Known rows, with every step that occurs:
f a n d: [-20  -6   7   6 -16  -6  -5   3   6   9  17   6   2   0  18  31   4   8
  -5  -5   5  10 -22 -28   8  24 -12  -2   1  13   1  18  -6 -21]
c a p: [  7   3   0  -4  -3  -5 -18  -8 -17   2   9  -8 -11  -1   6   4  16   1
  -1  -5   6  -7  -5 -20  11  -4  -9   8   6  -1  -2   8   6 -38]
l f k n: [-29  -2   2   9 -10   4  -6   5  14  10  -4   1  16  -2   0  19  -7   6
 -17  45   1  -9   4  -8  11   4   5 -15 -11  16  -2  -1  -5  -6]
k a c n d: [-14 -14  29  -9 -16   2 -19   6  11   4  26  -1  14  -7   2  26  26  13
   6  -9 -15  -6 -30 -31  19  10 -22  19  22  16 -21  22   2 -34]
n f k d p a: [-42  -1 -17  26 -26  13  -8  16  12  19  -7  -6  -1  -4  11  17 -10   6
 -18  25 -12  -4 -26 -24  26  27  -5 -24  10  19   9   8   5  -6]
d f p k n l: [-54   0 -14  24 -27  -4  -4 -16   0   5   4 -14  -2  -3  21   9   4  -3
 -30  15  -1  -5   5 -14  17  14   8 -23  -7   8  12 -13   0 -10]
d p k n l f: [-41   0  -9  30 -22   1   3  -1   8  -2 -11 -12 -10 -13  22  16 -11  -8
 -33   9   3 -16   7  -1   4  15   4 -25  -7   8  12  -1   2  -2]
d n f: [-25  -4   6  20 -26  12 -21  -1   6  14   9   5  16  -9  16   3  -6   2
 -13  17  -7 -13 -13 -14   6  19   8 -14   8  13  -7 -10  10  19]
a p k n l f c: [-36   3   1  22 -14  -7  -8   1   2  13  -5 -12 -22  -7  15   8   5   0
 -16  10   3 -16  13   5  22  -2   7 -19 -12   7   0   3 -10 -14]
d n l f: [-26  -2  10  24 -11   2 -12   2   7   5   3  11   8 -15  20   1 -18  -1
 -12  21   0 -10   0  -2  -8  15   6  -9  -4   0 -13 -16  -3   6]
n f k c a d p: [-30  -8   1   5 -33  19 -16  17  12  30  -4  -7   5  -6  12  31   8  13
  -7  12 -21 -17 -24 -33  23  22  -7 -22  17  23   3  25  19 -26]
d f: [-25   3  -9   9  -2   2  -4  -4   1   7   4  -5  21  -5  11  -4   0   5
 -10  15  -4  -5  11  -2  -4  -1 -10 -12  -1   0   2 -16   1   4]
a d p k f c: [-50  10 -13  13 -17   3   5  12  11  12 -14 -17   1   5  18  19  17  13
   2  -8 -22 -13  -5 -10  22   3 -13 -24  14  17  -3  24  -6   4]
f p a: [-11   5 -12  18 -20  -6  15   3 -13  -2  -1   1 -14  12   6  12  -6   3
 -25  15   8  11 -16 -23  14   9 -12  -9  -5  -1   8  -1  -5  -7]
n l f a c k d: [-28  -9  15   4   7   3 -22  10  13  19  -2  10   5 -10   2  27  -5  13
   1  15 -15  -2  -6  -6   5   8 -19  -3 -10   7   2  21  -8 -37]
p a n f c k d: [-39  -8  19  12 -17   5 -19  14  -2  24   8  -9 -12  -3  -6  27 -10  28
  -5  24 -20  -6 -25 -26  34  12 -20  -7   7  22   6  12 -18 -16]
n l f k d p a: [-40   1 -12  31  -8   2   3  18  13   9 -13   2 -10 -12  16  15 -24   3
 -17  27  -3   0 -10 -10   8  21  -7 -18  -4   3   4  -2  -9 -18]
p k c n f: [-19 -12  18   6 -22  15 -13   2   9  19   1  -5 -15  -7 -12  13 -10  13
 -15   5  -8 -12   4 -21  20  14   7 -11   6  25 -10  16  -4   0]
p a d: [-14   1  -7  13   7  -6   1  14 -11   3  -5   0  -5   6   5   5  -8  18
  -2   2  -3  10 -29 -22  27  12 -22   5  11   2 -15   7 -26  -5]
k n: [-18   0   7  -2 -10   1  -9 -11   2  -4   8  -6   4  -5  -1  14  14   3
 -10   5  -5  -7  -5  -4  14   4   3   4  -3   7  -1   3   4  -5]
a c n: [  5  -6  19 -12  -2   1 -19  -2   9   5  15   5  14  -7  -6  23  22  15
  14  -8  -5 -13   3 -23   5  -3  -5   5  -3   7 -13   6  -3  -8]
l f c n d: [-20  -6  11  12 -19  12 -11  17  23  17  10   3  -1  -5   2  19  -9  12
   6  17 -14  -4  16  -9 -14   1  -7  -6   1  31  -9   4  -9 -12]
d n: [-16   1   9   7 -17  -1  -7  -8   8   0  11   2  21   6   7   2   3   4
  -7  17  -3  -9 -13 -14   4  13   3   0   9   5 -13  -1   0  11]
l f p k n: [-36   1 -11  25 -20   0   4  -7  -2   1  -9  -4  -1   5   8  14 -18  -2
 -36  33   5  -7   2 -15  13   2   4 -19 -12  16   3   1  -9  -3]
n l f c k d p a: [-41  -1   5  23 -15   7  -3  22  15  15  -8  -8 -18  -7   7  22 -16  11
  -9  25 -21  -6  -1   1   2   8 -22 -15  -1  10  13   9  -8 -27]
f c a: [  4  -1  22 -12 -20   4  -6   7   5  27   8  -4  -3  13 -12  13  16  16
   7  -1 -14  -3   8 -11  -2 -10 -16   4   6   9   1  23  -3 -21]
f c: [ -4   3  12  -5 -15   2   7  10  14  19   2  -2   0  10  -6   7  13  10
   8   2 -12  -4  10   6  -2  -9  -7  -6  -2   5   3  11  -2   2]
f k c a: [ -3  -7  24 -19 -18   7  -4   7  14  24   5  -3   7  13 -17  22  11  17
  -5  21  -9  -6  -8 -24  16   8  -7   0   8  12  -7  32   3 -32]
d n p k a: [-31  -5  11   6 -41  -7  -3  -7   3   2  16 -10   5   9  13  -4   4   5
 -27  18   7 -10 -41 -20  34  25  -2  -5  24   3 -10  18  -3 -11]
l f k p a: [-25   8 -12  23 -12   2  12  16  -2   5 -16   0   7   1   6   9 -17   8
 -24  51  12  -2  -5  -8  10   2  -9 -27 -11   8  -1  -4  -6 -13]
f a p k d n: [-35   7  -8  13 -16 -10  -7 -16   7   8   6  -6   6  19  11   9  13   8
 -18  16   5  -2 -27 -33  34  19  -7  -2  11  11 -12  31 -11 -19]
p a k f c n: [-28   7  19   0 -10  -1 -11  19  16  14  10  -9  -1   0  -6  33  15  30
  -7  26 -14  -5  13 -16  34  -5 -15 -15  -3  12  -9  10 -20  -7]
d f a: [-27   5  -7   7 -11   0   1  -4   4  16   8   2  23   3  12  10   7  10
 -20  19   2   5   9 -13  -4   6 -23 -16  -6   0   8  -1   0  -3]
p a: [ -3   1   2  12  -1  -5   7  10  -9   4  -1   3  -8   5  -3   1 -12  11
 -18  10   6  10 -10 -11  13   7 -18   0   0  -4  -3   0 -17   4]

Rows:
[-29  -1  11  -9   0   8 -22   3   1  -1   4 -12  -2  -5 -10  15   9   8
   3  18 -19  -6   7   2  13  -4  -4  -8   4  16   9   6   6 -13]
c k f
[-47   4  -4  22 -27   3  -1  32  29  13   5 -16   8   2  26  32  10  13
 -16  11 -22  -3  -9  -5  22  15 -24 -27  11  19   5  22   1 -11]
n d p a k f c
[ -7  -1  17 -15  -9  -3   4   8  24  17   3  -1  18  12  -2  34  17  20
 -18  21  -6  -2  -6 -11  25   5 -16 -10  -7   1  -1  38   0 -25]
f a k c
[-36  -9  14 -12 -28  -4 -22   1   1  -6  20 -21   6   9   5  15  21  15
   2  23 -16 -10 -58 -26  42  22 -16   9  38  15  -4  25   4 -48]
c k a d n p
[-15  -3  10   5 -10  -3 -10  -7   1   2   4 -12 -34 -12   5   9  10   2
  -5 -10   6 -14   4 -14  25  10  12  -5   0   4 -10   9  -2 -27]
a p k c n l
[-15  -1  -4  11  -1   3   1  14  13  13  -9   5  12   2   1   7 -18   4
  -9  40   5  -4   8  -4  -1   1   2 -18  -8  11  -1  -2  -8  -2]
l f k
[-20  11  -3  14 -11  -7  12  -3 -23 -13  -1  -6  -7  -9  12  16   1   9
 -16  13  12  -4 -21 -16  20   3 -13 -10  -8  -5  -1  -6  -2 -15]
k p a n
[-34   2 -17   9   8   0  -9   0  -2   5  -1  -8  22  -3  17  -1   5  12
   8   5 -14  -4 -10 -13  12   4 -13  -5  12   6 -11  -6  -8  -5]
a d f
[-25   1  -2   7  -6  -2 -12  -3   5   0   5  -1  21   6  14   5   9  12
  10   6 -12  -8 -31 -24  19  16  -2   6  21  11 -24   8 -10   0]
a d n
[-22  -3 -16  19 -22   6   0  11  16  -5   6 -10   3  -3  27  12   2 -11
  -5 -11  -8   0 -16  -6  -6  22  -6  -9  15  17   8   9  16 -12]
n d p
[-45  -6  13  20  -6  -2 -14  -2  20  25  -3  10  22   5   8  13 -12  17
 -17  18 -10  -7 -19 -24  22  21 -11  -5   4  12 -24  30 -26  -6]
p k d n l f a c
[ -6  -7  14 -10 -27  -5 -11  -1  10  18  16   6   2   7   1  29  21  19
  -9  -4  12  -1  -9 -34  22  16 -10 -11  -5   8   1  32  -9 -22]
f a c n p k
[-11   0  10  13  -2 -11   4   4 -16   1   7   2  -7  -4   4  15 -13  16
 -16   9  11   3 -17 -25  20   9 -16  -1  -4  -6  -5  -5 -22   1]
p a n
[-22   7 -14  14 -10   5   7   8   6   1 -15  -2  12  -2   7   9  -9  -1
 -11  44   7  -9   3   1   0  -4   4 -26 -11  11   1  -4   6 -15]
l f k p
[-11   6   2  -1  -8  -8   0  -5 -15  -9   8 -13  -8  -6  11   1  22  -3
 -10   2   4  -7 -24 -10  24  -5 -16   7  13 -10  -5   5  11 -31]
k a p
[-16  -5  11   3 -10  -5   7   0  -2   3  -1 -12  -6  12  -8  -5  -2   4
 -19   5   1  -1 -18 -11  26   5 -10   3  18   5  -7  20 -13 -10]
p k a
[-21  -1  -5  -1   2   1 -22  -3  -9  13   6  -8  17   1   8   6   8  18
   5   1 -15  -3 -11 -31  11   3 -21   7  19  10 -13   7  -9 -30]
c a d f
[-19  -7  10 -10 -22  -4 -16  -7  13  17  16   3   5   7  -3  29  20  21
  -3  -3  -1   0 -23 -39  30  18 -12   1   3  13  -7  43 -13 -33]
f a c n p k d
[-39  -3   5   6 -14   0 -15  -3  26  10   7  -1  11   6   4   8   7   6
  10  23 -14  -5 -27 -19  23  27  17   3  15  13 -15  13  -6 -17]
f k d n l
[-31 -11  16  -1 -23  -7  -3   9  13   6  18  -9   7   4   8  24  12   8
   0  15  -2  -1 -39 -30  30  22  -4   3  22  17  -6  17  -3 -34]
f k a n d
[-21   5 -23  10  -6  -1   3   4   3  -8  -8 -11   5  -2  24  14  12   1
   7 -11 -10  -8 -21 -14   8  10  -9  -7  14   5   0   8   5  -9]
a d p
[-41   6 -29  14  -8  -2  -3  -6  -5   1   0  -9  16   3  24   8  10   7
   0  10 -12  -2 -16 -24  14   5 -10 -12   9   8  -2  -7  -1 -13]
a d f p
[-41  -7   3   5 -16   4  -8  14  33  23  14  -7  35   6  19  27   8  17
 -20  22 -16   2 -11 -13  18  22 -24 -14   9  18  -4  27   2 -29]
n d f a k c
[-15  -1 -13   9 -12  -8  -1  13 -14   2   1  -2 -15   0  17   2  -5  12
  -7  -1   7  10 -40 -17  34  20 -14  -4  10  -6  -4  10 -14 -20]
n p a d
[-10  -4  20 -14 -16   4  -6  13  17  17   6 -15  -4  18 -19  16  16  15
  13  17 -20  -7   8   5   4  -7  -9  -7   5  18  15  19  -1 -17]
f c k
[-29   0   7   7 -18   1 -12  18  21  16   8  -5  -3  -1   0  26  -8  28
  -8  41 -11  -8  -3 -17  27   0 -15 -10  -3  16  -9  16 -23 -32]
l f c n p a k d
[-20  -2   1  -5 -26  -2 -10  -9  -3  -5  13  -9  -5 -10  11  13  15   0
 -15   3   3  -7 -19  -2  23  12   7  -3  -4   1   8   5  12 -19]
k n p
